What can hang from each mark
N: Y
H: X
X: G
S: G H
R: D N W
W: H R
G: S W
D: G

Every row comes from one small tree of marks. The marks that hang from a mark follow it in brackets, in alphabetical order. Every link used is in the known rows. Which tree was each row made from?
Known rows
W(H(X(G))): [-3.01  2.17  0.36  0.90  4.81 -1.57  1.30 -1.71 -0.36  1.56 -1.89  0.26
  0.18  2.61 -1.42  0.29  3.08 -1.36 -1.62  2.48 -0.46  1.69]
D(G(S)): [-1.60  4.12 -0.32 -0.11  3.56  1.03  1.63  1.91 -0.54  1.44 -3.53  0.93
 -2.50  0.54 -1.12 -0.03 -0.02 -0.03  0.62  0.62  2.00  1.33]
G(S W(H R)): [-2.34  2.16  1.07 -2.71  3.14 -1.66 -3.62  0.95  1.05  1.54 -4.97 -0.43
 -2.88  1.03 -2.43  2.92  0.94  0.20 -0.10  0.21  1.18  2.66]
W(R): [-4.81  4.05  1.05 -0.49  2.07 -1.88 -2.40 -0.66 -0.85  2.60 -1.80  3.09
 -3.49 -0.03 -1.77 -0.47  1.59 -1.10 -1.96  1.10 -0.24 -1.19]
X(G(S(H) W)): [ 0.90  2.54  0.29 -0.04  6.55 -1.62 -1.04 -0.34 -0.66  0.88 -6.35  0.38
 -2.00  0.96  0.58  2.13  1.39 -1.18  0.91 -0.85  1.78  1.64]
G(S(H) W): [ 0.06  4.12  0.80 -1.05  4.81 -2.41 -2.55  1.47  0.04  1.69 -7.27 -1.14
 -0.97  0.15 -0.64  2.77  0.01  0.05  0.86 -0.74  3.29  2.02]
R(N W): [-1.10  7.49  2.89 -0.43  4.78 -5.63 -1.40  1.90 -0.09  1.71 -4.25  0.58
 -1.28  0.09  1.56  4.40 -0.80  1.99  1.32  1.57  3.32 -0.06]
R(W): [-2.44  5.62  2.29  0.22  4.54 -3.86 -0.80  2.20  0.72  2.54 -3.16  1.25
 -2.53 -1.40  1.03  2.46 -0.01 -0.54  0.80  0.74  3.02 -1.37]
R(N): [-1.07  5.85  1.96  0.72  3.67 -4.32  0.17  0.06 -1.37  1.45 -3.66  0.94
 -0.66  0.79 -0.22  2.07  0.17  1.29  0.36  1.27  1.33  0.17]
G(S): [-2.14  4.04  1.80  1.36  3.74 -1.71  1.20  0.23 -0.04  1.86 -4.64 -0.69
 -2.35  0.13 -1.11  1.43  0.96 -1.17  1.21 -1.09  2.63  0.71]
D(G(W)): [-1.02  3.08 -0.70 -1.56  3.74 -0.61 -0.44  3.43 -0.68  1.67 -3.27  2.77
 -2.26 -0.72 -0.10  0.48 -0.10  0.57 -0.73  1.18  1.29  0.23]
D(G(S(H(X)) W)): [-0.90  3.70 -1.23 -2.27  3.97  0.45 -0.83  2.65 -1.23  1.60 -5.83  0.32
 -0.42  0.74 -0.50  1.16 -0.05  0.47 -0.61  1.52  3.14  2.85]
G(S W(H(X) R)): [-3.64  1.94  0.50 -3.06  2.89 -1.78 -3.23  0.68 -0.13  1.84 -5.30 -0.60
 -1.77  1.03 -2.17  2.68  1.84 -0.14 -1.00  1.12  2.28  3.17]
H(X): [-4.58  3.43  0.90  1.11  3.14 -2.63  1.29  0.08 -1.96  2.76 -2.84  1.20
 -0.17 -0.17 -0.52  0.11  2.59 -1.72 -2.28  1.54  2.11 -0.45]
R(D N(Y) W(H)): [-0.42  7.53  1.45 -0.90  5.26 -7.25 -1.70  3.29  0.43  2.06 -5.34  1.30
  1.23 -0.44  1.16  4.80 -0.81  6.09  0.10  4.70  2.82  1.93]
S(G(W(H))): [ 0.28  2.13  1.09 -2.23  3.70 -0.81 -1.81 -0.24 -0.12  2.77 -3.67  1.75
 -1.76  1.35 -1.17  2.08  0.44 -0.60 -2.46  2.06 -0.35  0.45]
D(G(S W(H))): [-0.47  2.85 -0.70 -2.10  3.89  0.43 -0.14  2.93  0.53  0.79 -4.38  0.19
 -1.91  0.93 -1.39  1.55 -0.23  1.05  0.56  1.11  1.53  2.84]
G(S W): [-0.94  2.71  1.47 -0.55  4.27 -2.84 -0.82  2.40  0.15  1.69 -6.33 -0.51
 -2.76 -1.15 -0.33  3.00  0.41 -0.56  1.23 -1.73  3.58  0.95]
D(G): [-1.85  4.19 -0.65 -0.03  3.31  0.29  1.23  1.82 -0.74  1.69 -1.86  2.63
 -2.14  0.19 -0.76 -0.89  0.23 -0.28 -0.67  1.74  0.52 -0.12]
S(G(W)): [-0.11  2.44  1.27 -1.75  3.63 -1.12 -1.35  0.23 -1.08  3.05 -4.37  2.50
 -2.68  0.14 -0.21  1.81  0.43 -1.14 -2.28  1.08  0.75 -0.94]
D(G(W(R))): [-2.46  2.93 -0.92 -2.85  2.66 -0.07 -2.42  2.91 -0.84  2.06 -2.91  3.79
 -3.37 -0.55 -0.74  0.09  0.16  0.51 -1.46  1.59  0.56  0.13]
R(D): [-2.25  5.47  0.15  2.25  4.47 -3.11  0.71  1.50 -1.72  1.64 -4.50  4.19
 -1.17 -1.42  0.40 -0.55  1.04  0.78  0.17  2.11  1.81 -1.74]
W(H R(D)): [-4.14  4.61 -0.35 -0.57  2.99 -1.81 -2.66 -0.70 -0.64  1.74 -2.39  3.58
 -1.44  1.41 -2.35 -0.62  1.91  1.18 -1.65  4.19 -1.17  0.60]
W(H(X) R(D(G))): [-5.56  4.16 -1.82 -1.73  2.24 -0.04 -1.85  0.18 -1.99  1.77 -2.09  4.10
 -0.26  1.93 -1.98 -1.41  2.24  1.55 -3.12  5.97 -0.33  1.91]

Which tree is each row?
[-3.61  1.11 -0.04 -0.88  4.36 -2.24 -1.01 -0.28 -2.38  2.35 -3.61  2.76
 -1.91  0.26  0.56  0.71  3.29 -1.93 -2.59  0.95  1.39 -0.10] | H(X(G(W(R))))
[-0.97  5.32 -0.73 -0.49  3.78  1.28  0.31  0.96 -0.71  1.18 -4.41  0.50
 -1.24  1.64 -1.40 -0.27 -0.16  0.29  0.30  1.38  1.85  2.12] | D(G(S(H)))
[ 0.11  1.16  0.31  0.23  6.24 -2.17 -0.30 -0.22  0.25  0.90 -3.44  1.62
 -2.19  1.03  0.08  1.54  1.79 -1.11  0.07  0.44 -0.69  0.55] | X(G(W(H)))
[-0.60  6.11  2.50 -1.71  4.56 -6.60 -1.77  2.09  1.77  2.70 -3.44 -1.42
  0.18  0.55 -0.34  5.54 -0.70  4.01 -0.41  2.91  2.16  2.46] | R(N(Y) W(H))
[-4.85  1.98 -0.01 -1.20  3.18 -0.33 -1.41 -2.78 -0.85  1.85 -2.19  0.85
 -1.52  3.28 -2.59  0.41  3.64 -1.39 -2.37  2.73 -0.72  2.62] | W(H(X(G(S))) R)
[-2.33  1.25  0.27  0.16  5.43 -2.04  0.95  0.19 -2.09  1.68 -5.28  0.63
 -1.50  0.08  0.82  1.65  2.84 -2.05 -0.71 -0.27  3.05  1.09] | H(X(G(S W)))
[-3.31  6.40  0.40 -0.49  2.52 -3.76 -2.71  0.00 -2.83  1.56 -4.13  4.86
 -1.68  0.09 -0.29  0.57  0.95  2.45 -1.04  3.40  0.84 -0.54] | W(R(D N))
[-1.62  3.38 -0.57 -3.74  2.27 -1.73 -2.63  3.11 -0.92  2.37 -3.46  2.98
 -2.28 -0.58 -0.81  1.62 -0.30  2.80 -2.54  2.00  0.88  1.24] | D(G(W(R(N(Y)))))
[-0.48  2.12  0.97 -1.52  5.29 -2.32 -1.92 -0.39 -1.50  0.76 -5.75  1.52
 -3.69  0.87  0.54  2.78  1.50 -0.30  0.47 -0.82  1.36  1.50] | X(G(S W(R(N))))
[-3.24  4.81  1.45 -1.66  2.18 -2.96 -3.27 -1.91  0.09  1.54 -1.80  1.00
 -0.95  3.23 -2.83  1.60  1.22  1.50 -1.34  3.52 -1.75  2.02] | W(H R(N))
[-0.65  4.45 -1.46 -0.67  4.69 -0.72  0.07  3.53 -1.15  0.56 -5.69  3.18
 -1.01 -0.40  0.12  0.46 -0.03  2.56  0.83  2.72  2.30  1.54] | R(D(G(S W(H))))
[ 1.02  4.14  0.61 -2.40  4.23 -0.60 -3.66 -0.96 -1.14  3.10 -5.54  1.67
 -0.55  1.74 -0.63  1.68  0.08 -0.76 -2.63  2.37  0.53  0.29] | S(G(W) H)
[-1.72  3.61  1.59 -2.72  3.07 -3.28 -3.69  1.19 -1.10  1.46 -6.52  0.39
 -2.90 -0.02 -0.62  3.77  0.31  1.09  0.47 -0.50  2.96  1.89] | G(S W(R(N)))
[ 0.05  4.15 -0.81 -2.01  4.30  0.48 -1.29  2.66 -0.41  1.25 -5.72  0.60
 -1.36  0.55 -0.65  1.13 -0.58  0.75  0.32  0.86  2.57  2.54] | D(G(S(H) W))
[ 0.58  6.45 -0.85 -1.04  4.69 -2.97 -0.35  3.65 -2.85  0.00 -7.45  3.35
 -0.37 -0.28  1.32  2.19 -1.11  4.54  1.51  2.71  3.67  2.05] | R(D(G(S W)) N)
[-0.95  6.51  2.75 -1.25  4.34 -7.07 -1.31  2.79  0.70  3.09 -4.12 -0.08
 -0.74 -1.20  1.06  5.45 -1.04  3.41 -0.48  1.52  3.49  0.69] | R(N(Y) W)
[-2.00  3.67  1.27 -2.54  2.92 -4.15 -4.09  1.42 -1.25  2.10 -4.44  2.63
 -2.54 -0.44 -0.25  2.76  0.52  1.10 -1.01  0.88  1.22 -0.07] | G(W(R(N)))
[-1.67  3.88  0.46 -2.63  3.43 -1.75 -4.95  0.76 -0.32  2.01 -6.55  0.11
 -2.14  0.57 -1.46  2.39  0.48  0.06 -0.32 -0.10  2.59  2.05] | G(S(H) W(R))
[-3.08  5.30  0.23 -1.69  2.39 -4.35 -3.28 -0.10 -0.51  2.01 -3.26  2.55
  0.06  1.47 -2.34  1.78  0.92  4.37 -2.53  4.82 -0.98  2.36] | W(H R(D N(Y)))
[-3.90  5.10 -1.15 -1.00  2.46  0.00 -1.70  1.30 -2.27  1.69 -3.80  4.84
 -3.21 -0.01 -0.98 -1.15  0.91  1.09 -0.87  2.58  1.35  0.11] | W(R(D(G(S))))
[-0.97  0.99  0.39 -1.39  5.37 -1.12 -1.73 -0.79  0.06  0.76 -4.59  0.83
 -3.59  1.61 -0.79  2.14  2.21 -1.05  0.38 -0.12  0.18  2.20] | X(G(S W(H R)))
[-1.25  1.11  0.51 -1.09  5.23 -1.40 -1.58 -0.17 -1.15  1.16 -5.02  1.84
 -4.36  0.30  0.13  1.90  2.08 -1.43  0.22 -1.28  1.15  0.57] | X(G(S W(R)))
[-0.56  3.13 -0.50 -1.71  3.87  0.16  0.04  3.53 -0.35  1.35 -4.84  1.02
 -2.92 -0.51 -0.33  1.35 -0.32  0.51  0.50  0.00  2.59  1.71] | D(G(S W))
[-2.53  5.04  0.65  0.71  3.92 -1.41 -0.09 -0.70 -1.17  2.04 -5.81 -1.57
  0.39  1.45 -1.26  1.03  1.44 -0.96 -0.23  0.70  3.24  2.13] | G(S(H(X)))
[-5.12  1.95 -0.08 -1.09  2.97 -0.93 -1.81 -2.69 -0.91  1.84 -1.22  1.95
 -1.45  3.01 -2.32 -0.23  3.61 -1.40 -3.01  3.43 -1.49  1.69] | W(H(X(G)) R)
[-3.19  4.22  1.35 -2.33  1.80 -3.88 -3.38 -1.19  0.72  2.39 -1.82  0.46
 -0.49  2.19 -3.26  2.35  1.10  2.87 -2.92  3.36 -1.64  2.44] | W(H R(N(Y)))
[-1.43  3.47 -0.30  0.01  5.31 -2.06 -1.42 -1.04 -1.89  2.02 -4.91  1.03
  0.93  1.43  0.20  0.61  2.21 -1.16 -1.76  1.82  1.64  1.01] | S(H(X(G(W))))
[-1.74  7.12 -0.71 -0.29  5.47 -2.08 -0.26  4.51 -1.15  1.48 -4.31  4.80
 -1.89 -1.83  2.30  0.78 -0.67  2.26  1.02  3.60  3.79 -0.93] | R(D(G) W)
[-0.42  4.23  0.31 -3.73  3.04 -0.11 -5.45 -1.59 -1.52  3.37 -5.10  2.74
 -1.49  1.97 -1.16  1.24  0.42 -0.70 -3.66  2.91 -0.25  0.32] | S(G(W(R)) H)
[-2.16  4.17 -0.40  1.01  5.13 -1.61 -0.35 -2.05 -1.92  2.15 -4.07  0.89
  1.02  2.02 -0.22 -0.26  2.64 -1.56 -2.00  2.13  1.04  0.94] | S(H(X(G)))
[-1.43  4.18 -1.20 -3.38  3.03  1.14 -3.36  2.14 -0.78  1.56 -5.18  1.58
 -2.30  0.78 -1.18  0.84 -0.21  0.85 -0.59  1.40  1.82  2.40] | D(G(S(H) W(R)))
[-2.80  1.99  0.41  0.83  5.00 -1.30  1.48 -1.72 -0.34  1.30 -2.95 -0.86
  0.00  2.73 -1.58  0.79  3.01 -1.35 -0.70  1.90  0.29  2.73] | W(H(X(G(S))))
[-2.65  4.09  1.22 -0.17  5.74 -3.05 -0.17  0.52  0.53  2.05 -2.61  0.17
 -0.81  1.15  0.55  2.49  1.71 -0.74 -0.19  2.65  2.02  0.93] | R(W(H(X(G))))
